What can hang from each mark:
V: A H L N
Y: B V
P: V
B: L
N: U
E: C H L
L: B U V
U: L

Each row was made from one small tree. The marks that hang from a mark follow it in brackets, in alphabetical order. Every link used is in the known rows. Write each row's tree.
Known rows:
L[B U V]: [  2  17   6   6  26  14 -13 -17  49  10  -8  52 -10  12 -18  -8  12 -26
 -22  72  17  14  12   6]
Y[B[L]]: [ -9  19  18  13 -48 -14 -36  -8 -42 -10 -43 -26  30  29  -6   2  43 -58
 -12 -40  13 -22  -4 -12]
V[A N[U]]: [-16  33 -35 -21   4  13   0  11  -3  -1  14  -2 -22 -31  28  18  -2 -11
  19 -91  17   9 -15  11]
E[C H L[B U]]: [-38 -43  35 -47  27 -81 -65 -26  43 -24  18   1  14  47 -28  -9  27   3
  41  77 -24  10  18  13]
B[L[U V[A H]]]: [ 39 -28  -6   1 -29  -1  11 -29   6  31  -7  -6  -7 -23   2 -47 -39 -15
  33  17   4  19 -14   9]
N[U[L[B V[A]]]]: [-19 -10   9  -6  41  12 -19  26 -42 -13   7  30 -21 -38  -6 -30   5  20
  -7 -13 -62  18  -9  24]
N[U[L[V[A H]]]]: [ -9  -5  20 -12  16  15 -11   9 -52 -12  21   1 -10 -47  -5 -25 -15  27
  29 -28 -52 -17 -23  -2]
L[B U V[A H]]: [ 22 -26  -3 -24  16   4   0 -35  62  17  20  25 -26   5  21 -33 -47  17
  -5  51  -1  24   9  15]
B[L[V]]: [ 22   1   2  18 -19   3  -6   7 -26  19 -34  -5  37  -7 -22 -33   9 -31
  -6  -3  13  12 -10   8]
B[L[U V[H]]]: [ 40   1  11  22 -25  -1   6 -19   7  10 -19  -4  18 -16 -17 -17  -9 -22
  27  46  16  -5 -13  -4]
U[L[B V]]: [ -4 -31  30  22  33  25   3  23 -21   1 -16  19   8   3 -29 -19   3   1
 -49  45 -36  20   9  15]
U[L[B V[A N]]]: [ 10 -42  -1  16  27  49  36  15  12  27   4   8 -23 -20   2 -14 -31   8
 -48   8 -30  51  18  41]
Y[B V[H L]]: [ 16  31  -1  -1 -59 -25 -23   8 -16 -16   9 -55  46  33  25  41  -3  25
  -2 -13  10 -76  13 -36]
E[C H L[B]]: [-40 -54  32 -58  25 -86 -72 -10  23 -26  17 -22  42  55 -15 -22  23  26
  17  34 -32  12  18  21]
Y[B V]: [-11  55   2 -11 -35 -11 -67  -6 -10   0  -8 -20  44  39  12  37  13 -42
 -25 -15  25 -48  16  -9]
P[V[A]]: [-23 -44 -14 -24 -29 -20  14 -32 -39  29   0   9 -33  42  24 -37  -2   5
  -5 -68  16   8  -9 -16]
N[U]: [-33  49   3 -15  14 -18 -45  20 -48 -36  -8  11  15  -8  -9  14  42 -17
  21 -51   8 -30 -24 -21]
L[B U V[A]]: [  3 -14 -12 -14  22  15  -6 -27  49  34   6  51 -37   4   5 -41 -20 -16
 -15  39   5  43  11  22]
L[U V[H]]: [ 16  26  17  -2  -5  17  -4 -36  39  11   9  15   1  -1 -17   0 -11 -17
  27  58  27 -27  -4 -24]
E[L[U]]: [-53  16   3  27   9 -25 -36 -33  -6  12 -10  -9  19  29 -31  20  29 -44
  51  26   7   9  -2 -30]
U[L]: [-24 -31  31  23  10   9   1  22 -70  -8 -25  -8   9  12 -38   2   8 -24
 -17  -4 -17  -7  -9 -17]
E[H]: [-13   7  22 -55   0 -44 -24  -4 -20  -8 -14 -10  24  26  -6   1  12  -9
 -21  -3  15 -28   0  -7]
B[L[U V[H N]]]: [ 53  21  -4  36 -28  22  33 -15  43  12 -13 -11  13 -33 -11  16 -13 -27
  23  42  32   3  -5   6]
Y[B]: [-33  38  24  -8 -33  -1 -44 -20 -19  -8 -20  -9  17  46  -3  17  44 -51
 -15 -40  23 -41   4 -29]
P[V]: [-25 -13   3  -3 -25 -20  10 -19 -37   3 -12  11  -6  49   1  -4  30  -4
 -13 -35  29 -17  -8 -33]
N[U[L[V]]]: [-25  31  28  13  24  25 -22  25 -63 -17  -1  22   3 -42 -38  -3  32  -6
  15  -7 -39 -24 -19  -9]
U[L[V[N]]]: [  4   5  18  39   9  59  33  15  -8  20  -6  -1   4 -23 -33  17   1 -21
 -21  16  -4   4   5   4]
B[L[U V[A N]]]: [ 35   5 -27  24 -27  33  32 -19  28  50 -13  10 -21 -39  -4 -19 -21 -45
  19   0  25  42  -3  26]

Write each row's tree:
[ 12  36  -6   9 -52 -26 -57   6 -34  -2 -31 -37  57  21  11  19  13 -48
 -23 -16  13 -28   9  11]
Y[B[L] V]
[-28   5  18 -31  36 -49 -48 -28  30   7   3 -13  48  25  -4 -12  19  24
 -13  58 -32  19  28  26]
E[H L[B V]]
[ -1   3 -49   1   5  -3  37  45  -3 -20  16  -3 -32 -27  37  14   7  48
   4 -81  -9  19  -4  13]
V[A L[B] N[U]]
[ 17 -59 -18  -9  -9 -31  39   1   7  -9  16 -11 -34  20  30 -21 -38  54
  15   2 -10   7  -3 -18]
V[A H L[B U]]
[ -5 -13  -9  27   2 -19  24  24  -9 -16 -17  16 -16  29 -13   9  28   6
  -6  28  10  -3   1 -28]
V[L[B U]]
[ -6  56 -26  26 -11  10  32  49 -24 -31   3 -11  -1 -31  -5  51  46  16
  27 -68  19 -33 -12 -27]
V[L N[U]]
[  7 -54  25  -5   1  28  17  -7 -34  25  11 -15  -6 -14  -9 -41 -49  20
   1   0 -38   5  -7  -1]
U[L[V[A H]]]
[  5  55  -4  -8   3   2   0  15  15 -48  15 -26  19 -26  20  62   6  13
  24 -44  27 -37 -14 -14]
V[H N[U]]
[-15 -56 -25  -3 -49 -24  51  -8 -62  29   5   1 -40  38  20 -40   5  40
  10 -79   5  -4 -13 -37]
P[V[A L]]
[ 27 -18 -32  10 -36  13  73  -4  29  13  26 -31 -42 -12  24  21 -41  28
  42 -27  27  -8  -4 -26]
V[A H L[U] N]
[-14  26   3  27  36  18   7  46 -16 -46  -4   4  -4 -30  -5  52  28   0
 -19 -16 -17   3  -2  16]
V[N[U[L[B]]]]
[-32   0  22   9  44 -13 -26  46 -65 -56 -14  17   1 -16 -17  14  36   7
 -15  -6 -46  -4 -13   3]
N[U[L[B]]]
[ 19   6 -30   1  18  41  22 -24  89  37  14  42 -43 -13  16  -2 -24 -19
 -20  33  23  50  20  36]
L[B U V[A N]]
[ 24  53 -15  26 -12  20   2  21  -5  -2 -19  -1  26 -52 -11   9  26 -24
  12 -28  14   6 -13  21]
B[L[V[N[U]]]]
[ 18 -26   2  14  -5 -32  31  16   9 -36  -1 -11  -5  28   3  16  -3  42
   4  42   6 -23   0 -34]
V[H L[B U]]
[ 22   5  13  -3  20   3  -6 -23  65  -8   6  26   1  10   0  -2 -14   6
 -12  85  13  -4  12   2]
L[B U V[H]]
[  1 -10  -4  -7   6  17  24  14 -22 -23  28 -32 -21 -47  26  26 -36  30
  27 -62 -27  -5 -16   8]
V[A H N[U[L]]]
[ 13   8 -37  -9 -25  -1  47  28  -9 -21  35 -41 -21 -38  40  22 -21  64
  49 -92  -2 -25 -19 -19]
V[A H L N[U]]
[ -3 -61  14   5  30  26   8  12 -23  22  -2  17 -16  -3  -8 -47 -27  10
 -42  14 -48  42   8  28]
U[L[B V[A]]]
[ 12 -45  37  15  28  15   8  15  -9 -13  -4  -5  17   1 -14 -11 -21  30
 -40  57 -38   5  10   8]
U[L[B V[H]]]
[ 15 -25 -49  -4  -6 -28   3  22  -4  17   9   3 -12  14  24  -6 -40  26
 -12  15  -1  16  12   9]
Y[V[A L[B U]]]
[ 18  38 -11  24  23  42  19 -11  90  13  -1  43 -16  -7  -6  31   9 -29
 -27  64  36  22  22  21]
L[B U V[N]]
[  9 -36 -23 -17 -40  -6  51 -36  15  16  23 -24 -30  25  51   8 -31  33
   0 -63  32  -1  -3  -9]
P[V[A H N]]
[ 12  60  -6  24  -3  53  19 -24  65  32   2  31 -14 -17 -24  31  10 -52
  11  38  52  -4   8  -6]
L[U V[N]]
[ 14 -20  -2 -36 -12  11  -3 -27  14  33  21 -12   5   1  18 -47 -50  18
   9 -23   7   4  -4   0]
L[V[A H]]
[  5  62 -14   4  34  29  -9  20  52 -18   6  29   8 -27   7  27  26   6
 -27   2  10  11  11  29]
L[B V[N[U]]]
[-43 -12  16 -33  34 -76 -50 -17   4 -16  -9 -30  47  42   3   5  22  17
 -14  36 -28  16  23  16]
E[H L[B]]
